What can hang from each mark
niti: fodelaz lova lumitut
lumitut: nafe niti
ferakub: nafe rezar rimepes
koru: fodelaz
sebel: devof rimepes
kiladas: devof
fodelaz: fave niti
devof: sebel
rimepes: ferakub sebel
lova: niti
vatus: rezar
fave: fodelaz zogol
zogol: fave
rezar: ferakub
nafe: ferakub lumitut

Every row comes from one small tree of marks. The marks that hang from a mark follow it in brackets, in alphabetical order. Every link used is in the known rows. Which tree was each row made from?
In the rows, 128 means zero.
Known rows
zogol[fave]: [153 135 119 153  71 164 122 124 134 158 145 126 166 141 126 154 125 121
 127 131 130 142 127 117 151 135 139 140 104 147 121 126  81  95 127 109
 125 120 146 129 121 120 127 157 143]
koru[fodelaz[fave[zogol] niti]]: [167 180 148 122 160 123 101 171 129 140  94 147 101 184 103 122 119 107
 134 153 134 182  92 156 103  87 116 130 176 193 132 145 138 144 215  87
 157 101 160 120 134  78 164 194 139]
lumitut[nafe[ferakub[rimepes]] niti[lova]]: [156 140 119 177  87 140 135 116 128 123 166 119 141  84  97 101 120 163
 143 163 145 124 125 117 142 169 153 124 106 170 111 140 185 165 115 159
  96 168  74 146 132 139 120 135 149]
fave[fodelaz[niti[lumitut[nafe]]] zogol]: [162 127  89  93 114 153  93 108 113 126 101 137 117 133 128 129 138  89
 154 177  76 120 107 143 105 116 144 175 156 139  83 105 132 147 182  72
 133 163 116  74 121 117 199 165 126]
rimepes[sebel]: [108 117 160 108 126 148 126 137 147 119 139 161 131 118 125 135 143 108
 129 114 144 121 111 125 127 133 138 109 116 100 142 117 125 122 125 129
  94 114 156 138 101 114 131 108 131]
devof[sebel[rimepes[ferakub]]]: [103 142 126 134 130 121  77 166 142 109 156 136 142 154 140 142 141 131
 141  92 116 146 120 103 133 118 100 118 116 127 152 147  98 103  67 119
 115 105 134 103 132 105 161  96 126]
rimepes[ferakub[nafe]]: [128 169 107 129 132 116 126 154 127 118 113 134 150 137 129 154 135 158
 139 120 114 112 137 122 145 141 114 107 117  93 107 152  99 113  70 159
 119 104 107 133 149 111 118 135 142]
niti[fodelaz lova lumitut[nafe]]: [120 105 138 145 110 121 145  57 134  98 103 110 133 123 156  84 123 116
 107 118 125 108 140 127 118 140 127 142 140 112 132 107 154 136 175 159
 165 144  95 142 131 170 168 125 104]
zogol[fave[fodelaz[niti[lova lumitut]]]]: [149  85 114 176  75 142 149 101 136 115 105 136 120 125 140 124 177  96
 121 154  90 117 109 139 128 117 127 152 154 155 108 103 108 130 172 144
 147 170 116  97 110 130 141 181 126]
lova[niti[lumitut]]: [107  98 132  95 112 150 120  89 123 135 105 156 113 127 149 135 131 117
 112 138 105 123 138 118 130 123 136 138  88 152 143  92 135 139 126 126
 112 133 139 136 138 120 145 115 124]
vatus[rezar[ferakub[rimepes[sebel[devof]]]]]: [ 95 127 118 117 168 132 132 150 108 142 153 157  99  74 106 130 117 115
 125 124 173 111 134 131 121 131 156 101  79 133 133 104 164 129  94 153
 105 144 191 167 119 156  75  85 124]
rimepes[ferakub[nafe] sebel[devof]]: [128 166 102 103 154 118 166 169 147  88 116 130 149 131 142 142 145 159
 126 125 136 108 138 127 128 132 102 126 105  53 102 123 114  98  74 155
 104 110 118 160 135 114 100 119 128]
devof[sebel]: [112 111 136 132 130 137  97 131 139 125 138 140 148 149 126 141 129  97
 149 112 120 139 113 111 124 127 115 113 118 128 159 126 103 131 126 100
 123  94 151 111 104 130 150  91 138]
vatus[rezar[ferakub[rimepes]]]: [ 94 113 131 144 140 130  90 143  92 180 153 160 106  78  93 135 114 113
 142 125 153 126 135 128 142 139 167  89  93 164 143 134 139 145  99 148
 119 141 172 141 133 158  91 101 140]
lova[niti[fodelaz]]: [124  90 140 107 111 147 122 116 136 132 108 133 118 140 149 139  95 125
 118 107 140 130 136 124 134 142 147 165 120 185 149  92 144 127 143  85
 139 138 121 156 147 121 144 133 135]
niti[fodelaz]: [126  97 135 136 117 138 124 123 139 135 125 109 139 132 135 133 101 121
 127  95 145 122 124 129 134 126 135 145 129 158 140 118 126 113 137 107
 159 120 118 148 123 138 138 131 120]
niti[lova]: [108 114 165 147 119 110 137 119 156 113 125 121 140 127 116 119 156 115
 128 122 127 146 119 122 141 134 128 115 123 148 135 128 140 138 152 113
 143 100 129 148 107 137 121 125 115]
fave[fodelaz[niti] zogol]: [155 118 110 106 123 143 105 159 131 127 116 123 113 134 102 155 134  84
 164 160  98 144  87 152 117 114 140 165 162 172  90 121 116 138 170  44
 135 134 132  93 102 103 150 164 129]
sebel[rimepes]: [106 113 136 106 120 146 106 125 137 134 158 116 139 140 130 128 135 152
 136 104 140 145 122  91 143 109 147 133 120 199 131 141 108 116  96  94
 144 109 142 139 114 111 152 120 117]
fodelaz[fave[zogol] niti[lova]]: [153 169 168 132 136  91 130 141 123  99 103 125 100 161 114 105 145 107
 124 139 140 188  80 153 122 140 118 124 183 160 128 137 128 145 224  84
 157  94 114 131 109 110 110 172 123]
kiladas[devof]: [120 114 127 101 118 154 138 132 128 133 116 115 147 122 116 148 120 137
 133 144 118 141 122 150 132  98 139 142 118 140 132 121 105 100 115  99
 144  84 140 137 139 119 136 114 113]
sebel[devof rimepes[ferakub[nafe[lumitut]]]]: [139 139  73 107 155 109 146 167 159 101 123  89 153 163 140 143 127 197
 121 110 122 129 174  92 119 116 100 150 119 121  83 147  92 109  49 135
 159 129 109 153 157 118 105 118 132]
kiladas[devof[sebel[rimepes[ferakub]]]]: [100 137 123 106 126 141 101 176 133 113 140 116 146 136 134 134 130 159
 136 115 104 146 119 134 117  91 106 142 128 107 151 148  85  84  61 116
 128  85 131 106 161 107 169  98 113]
lumitut[nafe niti[fodelaz lova]]: [136 120 126 153  98 105 132  84 132 100 139 104 137 107 145 100  91 160
 132 113 158 123 126 125 132 172 137 157 158 141 139 122 144 134 177 119
 163 152  68 159 141 147 145 140 118]
niti[lumitut[nafe]]: [126 124 106 105 111 154 107  76 124 138 125 147 146 125 138 117 130 113
 127 141 110 115 140 112 127 124 136 135 106 118 123 106 133 132 130 139
 131 128 131 118 128 135 175 119 122]
vatus[rezar[ferakub]]: [107 115 136 124 123 121  86 143 102 153 160 157 104  99 106 143 112 117
 136 107 138 124 136 129 127 133 142 104  99 135 171 130 104 122 129 138
 123 139 189 130 125 151  97 113 127]
lova[niti[fodelaz[fave] lumitut[nafe]]]: [155 119 117  94 107 131 122  77  88 135  80 143 114 135 186 100  91 132
  90 130 134 130 136 124 119 150 131 158 130 131 153  81 165 135 191 115
 140 158  95 123 171 122 173 151 132]
ferakub[nafe rezar rimepes[sebel[devof]]]: [ 81 127 122 115 202 128 183 117  94 143 117 112 143 107 119 140 128 139
 134 146 171 112 145 107 154 134 154 105 124  98  87 125 148 137  69 136
 101 111 132 169 113 144  75  89 129]
fodelaz[fave[zogol] niti[lumitut]]: [159 155 135 103 132 124 115 117 102 137 107 146  93 152 141 112 141 104
 118 155 122 149  85 161 105 116 118 129 159 152 134 115 106 138 199 115
 154 110 122 111 120 102 127 162 120]
lumitut[nafe[ferakub] niti]: [179 131  96 129  62 167 105 116 133 133 181 129 145 113 111 120 103 165
 145 142 125 118 129 125 129 156 142 149 102 139 133 139 136 130 116 125
  97 159  92 129 129 114 151 150 138]
vatus[rezar]: [108 102 120 101 136 131  96 129 107 163 141 153 129 102 103 134 123 119
 130 116 131 126 126 116 132 123 141 109 119 120 157 125 107 109 114 122
 129 106 144 119 113 153 113 124 106]
rimepes[ferakub[nafe[lumitut]] sebel[devof]]: [151 148  96 117 162 109 173 172 171  94 108 136 140 146 138 148 142 174
 119 115 122 100 157 119 101 145  85 118 119  34  95 124  97 116  79 166
 106 125 121 146 141 123  80 105 149]
nafe[ferakub lumitut]: [184  91 121 133  89 165 132 156 178 138 155 123 139 146 105 134 143 138
 124 121  98 114 146 127 106 128 101 126  99 134 134 140 121 139 110 148
 108 150 137 108 107 136 108 122 150]
fave[fodelaz[niti[lumitut]] zogol]: [150 101 109 109 119 148 106 119 122 127 107 137 100 127 127 142 150  77
 151 167  81 123  94 159 102 100 132 169 148 154  98 105 122 144 170  88
 139 142 129  84 104 113 163 154 120]
devof[sebel[rimepes]]: [ 92 107 140 115 134 132  81 139 131 113 158 123 138 153 139 121 139 127
 147  91 130 146 111  84 129 115 132 125 125 173 155 134  91 123  97  92
 131 105 155 116 110 117 173  88 120]
rezar[ferakub[rimepes[sebel]]]: [ 99 126 170 149 138 142 118 158 132 142 154 165 107  86 119 133 131 107
 139 120 159 110 115 135 133 156 160  89  95 144 129 120 166 159 105 160
  86 145 181 154 118 127 106  93 168]

Write each row's tree
[105 122 116 114 166 153 164 129 137 123 140 135 137 103 115 131 140 116
 132 146 170 127 127 112 131 125 149 120  90 155 105 100 171 132  93 123
 106 112 143 174 108 125 101  94 128] | ferakub[rimepes[sebel[devof]]]
[116 149  86 113 127 130 140 159 158 111 160  99 145 143 133 145 129 153
 120 115 135 147 152 109 139  93 116 155  98 165 115 137 115  83  64  92
 149 114 129 152 140 102 133 132 103] | sebel[devof rimepes[ferakub]]
[ 87 153 101 122 144 114 147 133 130 140 166  89 145 136 124 155 116 134
 122 122 136 152 156 109 158  86 125 143 109 115 120 157 121  77  68  87
 125 116 139 127 137 119 115 131  92] | sebel[devof rimepes[ferakub[rezar]]]
[157  87  82 153  72 169 124 104 120 146 123 145 127 129 145 146 153 103
 128 150  91 110 110 133 126 104 135 161 147 172 110 105  96 119 140 136
 137 168 128  84 109 112 158 177 137] | zogol[fave[fodelaz[niti[lumitut]]]]
[149 129 146 140 114  92 149  71 102 109  92 112 125 124 168  69 123 131
  88 116 142 125 121 137 120 146 110 134 160 113 145 103 160 138 214 148
 173 139  86 126 141 152 160 145 107] | niti[fodelaz[fave] lova lumitut[nafe]]
[130 140 113 132 152  93 135 143 132 154 117 120 149 131 120 171 123 154
 131 119 104 111 170 119 143 143 103 100 147  21 109 172  83 121  75 168
 108 123 118  99 145 137  78 124 153] | rimepes[ferakub[nafe[lumitut] rezar]]
[110 147 125 134 172 131 161 164 116 113 129 118 123 114 131 135 121 139
 138 129 174 104 146 125 133 147 151 111  89 154  93 112 162 148  80 143
 113 142 154 192 128 132  92  86 167] | rezar[ferakub[nafe rimepes[sebel[devof]]]]
[ 95 166 124 122 151 116 167 139 148 125 151 127 137 113 123 155 132 107
 120 128 134 122 144 139 145 114 111 116 109  24 128 132 133  84  92 124
  81 113 161 124 124 124  83 120 110] | rimepes[ferakub[rezar] sebel[devof]]
[168 145 148 109 123 113 127 110 101 142  93  99 113 135 154 104 111 121
 106 153 119 133  99 164  97 127 103 155 147 109 137 104 113 132 214 117
 172 118 106 122 127 130 150 129 105] | niti[fodelaz[fave[zogol]] lumitut]
[ 90 103 138  90 129 151 100 154 116 114 139 102 140 151 131 126 129 150
 140 115 113 144 113 125 115  82 133 145 131 162 154 128  88  98  85  91
 143  83 146 123 134 116 175  80 107] | kiladas[devof[sebel[rimepes]]]
[127 116 154 150 130  93 146  90 112 107 106 156  95 142 150  90 164 104
  95 125 141 147  97 144 121 120 111 100 167 159 154 119 143 149 195 166
 162 115 112 124 115 121 113 155 116] | fodelaz[fave niti[lova lumitut]]
[130 148 169 159 151  92 130 149 145 102  96 154  98 172 114  99 147 104
 114 123 150 175 108 138 123  98 103 106 183 202 161 146 177 156 205 128
 168 108 143 134 134 104 145 190 137] | koru[fodelaz[fave niti[lova]]]
[164  91 115 161 115  97 137 133 127 127 135 104 110 119 156 134  63 198
 140  92 148  91 156 137 103 184 129 139 146 133 130 127  87 157 132 173
 168 183 114 162 152 143  87 115 178] | rezar[ferakub[nafe[lumitut[niti[fodelaz]]]]]
[173 161 147 111 121 110 121 150 111 139 102  96 127 143 134 122  93 126
 122 136 145 161  92 158 107 143 115 155 154 141 136 125 110 123 212  65
 166 106 109 128 124 119 146 141 114] | niti[fodelaz[fave[zogol]]]
[131 139 142 132 131 177 128 117 115 163 165 149 142  97  95 117 137 115
 132 152 145 102 136 119 154 148 159  99 106  75 113 147 190 144  82 152
  35 150 130 106 111 139 130 119 142] | lumitut[nafe[ferakub[rezar rimepes[sebel]]]]
[100 161  95 112 167 104 156 145 112 128 138  79 152 147 139 149 122 175
 132 115 131 130 170 102 159 100 124 137 125 102  99 169 106  88  42 112
 146 109 117 142 142 122 113 131 105] | sebel[devof rimepes[ferakub[nafe rezar]]]
[162 102 145 155  81 146 149  87 145  99 124 107 136 134 142  78 135 130
 101 115 109  92 147 145 114 136 112 150 116 128 140 119 170 137 162 186
 138 173  80 132 129 165 160 139 107] | niti[fodelaz lova lumitut[nafe[ferakub]]]
[142 134 135 139 120 102 134  68 103 105 103 153 107 146 153  82 153 115
 101 130 140 143 113 128 122 132 123 108 174 144 141 121 157 151 205 146
 151 126 105 121 134 128 157 168 127] | fodelaz[fave niti[lova lumitut[nafe]]]
[149 152 164 130 136  94 136 114 116 111  94 131  87 151 134  91 163 100
 105 150 122 164  83 168 108 120 108 122 171 138 135 120 122 153 223 122
 164 108 117 122 114 122 125 159 113] | fodelaz[fave[zogol] niti[lova lumitut]]
[ 84 146 128 125 137 115 110 129 122 152 165 121 136 125 124 149 133 131
 129 111 122 141 144 111 166 102 131 121 129 104 134 171 112  93  64 118
 110 118 137 103 129 114 126 133 101] | sebel[rimepes[ferakub[rezar]]]
[ 73 144 132 112 138 121 113 149 108 137 142 109 146 132 127 147 125 138
 137 121  95 143 134 140 138  81 112 122 141  62 158 168  82  76  55 109
 113  86 147  92 156 120 149  97 100] | kiladas[devof[sebel[rimepes[ferakub[rezar]]]]]
[171 118 109 115  83 185 122  97 137 130 144 135 145 136 130 107 136 129
 122 137  87  95 145 130 120 126 123 136  82 126 135 121 149 134 122 166
 103 156 121 106 123 136 173 134 123] | niti[lumitut[nafe[ferakub]]]
[106 140 131 137 152 145 152 152 135 124 155 134 116  96 116 133 127 107
 128 131 173 120 133 135 133 133 155 116  71 164 115 108 171 140 107 120
 102 140 177 183 122 133  96  86 155] | rezar[ferakub[rimepes[sebel[devof]]]]
[151 135 125 128  97 163 117 105 121 155 168 113 154 140  97 131 116 120
 134 137 110 120 155 117 152 131 143 120 112 108 138 159 145 118 112 121
  80 146 124  91 118 135 143 146 127] | lumitut[nafe[ferakub[rezar]]]
[115  71 136 105 113 148 126  82 125 130  93 136 105 125 170 127 101 123
 109 116 121 112 139 133 121 128 137 166 105 166 149  78 146 133 144 129
 140 149 107 153 152 135 150 123 118] | lova[niti[fodelaz lumitut]]
[101 179 111 111 176 107 180 144 126 118 122 123 142 120 131 153 135 136
 123 124 141 102 154 128 148 127 116 111 122  17 108 142 114  95  74 147
  84 109 130 134 132 128  86 115 119] | rimepes[ferakub[nafe rezar] sebel[devof]]
[146 110 108 163 141 108 124 145 114 153 142 126 119 100 124 143  85 189
 156 141 148 109 151 119 131 180 151 109 121 155  97 140 120 190  91 180
 133 174 123 160 150 134  70  99 196] | rezar[ferakub[nafe[lumitut[niti]] rimepes]]
[ 91 163 154 131 139 120 129 147 140 149 153 160 125 107 118 154 140  99
 125 121 123 116 122 139 151 133 116  92 128   4 141 146 124 101  98 160
  68 112 148  97 120 124 102 116 127] | rimepes[ferakub[rezar] sebel]
[117 120 111  88 110 163 103  77 110 130 106 162 131 124 155 123 123 119
 117 138 112 125 150 106 128 132 151 151  91 142 133  90 148 141 145 119
 105 149 128 128 155 115 180 122 134] | lova[niti[lumitut[nafe]]]
[147  96 119 175  76 133 139 142 141 114 122 125 132 132 125 138 159  99
 133 143 106 141 101 129 143 133 141 151 170 181 108 121 122 123 170  91
 141 156 112 102 112 121 139 200 138] | zogol[fave[fodelaz[niti[lova]]]]
[ 81 147 134 135 145 108  84 139 121 144 168 128 139 142 133 144 134 116
 140 101 111 144 132 100 146 112 112 108 136  73 157 171  98 103  69 118
  96 108 144  79 131 118 148  99 113] | devof[sebel[rimepes[ferakub[rezar]]]]
[108 164 118 133 146 104 133 139 103 150 119 122 149 131 121 165 127 139
 139 128 117 117 148 129 166 137 119  98 139  43 113 174 102 111  75 154
 103 107 117 106 147 129 100 138 132] | rimepes[ferakub[nafe rezar]]
[104 124 164 169 155 116 128 139 170  93 108 158 105 167 104 121 151 102
 132 109 134 149 120 135 124  89 121 115 163 208 145 146 169 151 173 144
 156 110 153 143 130 113 153 175 133] | koru[fodelaz[niti[lova]]]
[ 79 125 130 127 180 135 172 109 115 159 143 122 135  96 110 144 130  97
 132 152 170 126 132 117 153 118 157 108 108 108 107 113 169 126  91 117
  92 113 154 149 102 141  86  96 120] | ferakub[rezar rimepes[sebel[devof]]]
[126  98 106 139 170 111 101 157  99 169 125 152 110  95 101 139 106 159
 144 126 138 104 158 109 118 165 149  86 115 132 111 144 105 168  77 194
 132 152 154 143 141 172  66  93 172] | vatus[rezar[ferakub[nafe[lumitut] rimepes]]]
[151  72 141 170 108  90 147  96 164 115 128  95 121 114 140 115  96 170
 121 103 146 125 133 129 108 161 110 141 167 118 147 119 110 151 171 153
 175 155  90 151 128 160  84 119 137] | nafe[lumitut[niti[fodelaz lova]]]
[166 139  83 141 123  95 136 154 145 129 131 133 141 113 139 157 107 201
 142 133 116 112 146 120 118 170  99 118 143  56 105 153  67 135  79 189
 123 142  81 126 159 118  78 128 164] | rimepes[ferakub[nafe[lumitut[niti]]]]
[110  89 164 159 123 113 150  81 143 104 103 110 116 121 157  96 141 107
 108 110 128 108 126 144 121 127 111 137 128 136 146 104 142 136 167 176
 177 131 104 153 112 171 137 117  99] | niti[fodelaz lova lumitut]
[159 162 183 134 128  79 147 146 127 108  88  80 120 138 131 100 119 120
 113 135 139 174  88 155 115 149 104 146 171 124 136 127 131 135 239  77
 179 109  99 145 122 139 135 146 112] | niti[fodelaz[fave[zogol]] lova]
[139  94 158 145 139 157 148 142 151 173 155 144 119 101  94 133 148 120
 128 145 124  98 142 126 128 141 132  95 117  68 129 144 147 161  75 182
  51 153 147  97  98 151  78  93 157] | nafe[ferakub[rezar rimepes[sebel]] lumitut]
[160 201 153 113 149 118 107 183 135 148  95 127 125 159  96 125 118 115
 132 167 118 175 102 144 103  97 105 137 139 147 138 137 145 142 209  73
 149  97 161 122 131  91 175 157 126] | koru[fodelaz[fave[zogol]]]
[133  89 110 138 110 128 123  80 130  94 106 141 112 117 136 104 167  92
 130 150  89 113 118 125 123 126 136 149 166 146 102 111 167 152 183 121
 141 168 112  96 119 140 177 159 127] | fave[fodelaz[niti[lova lumitut[nafe]]]]
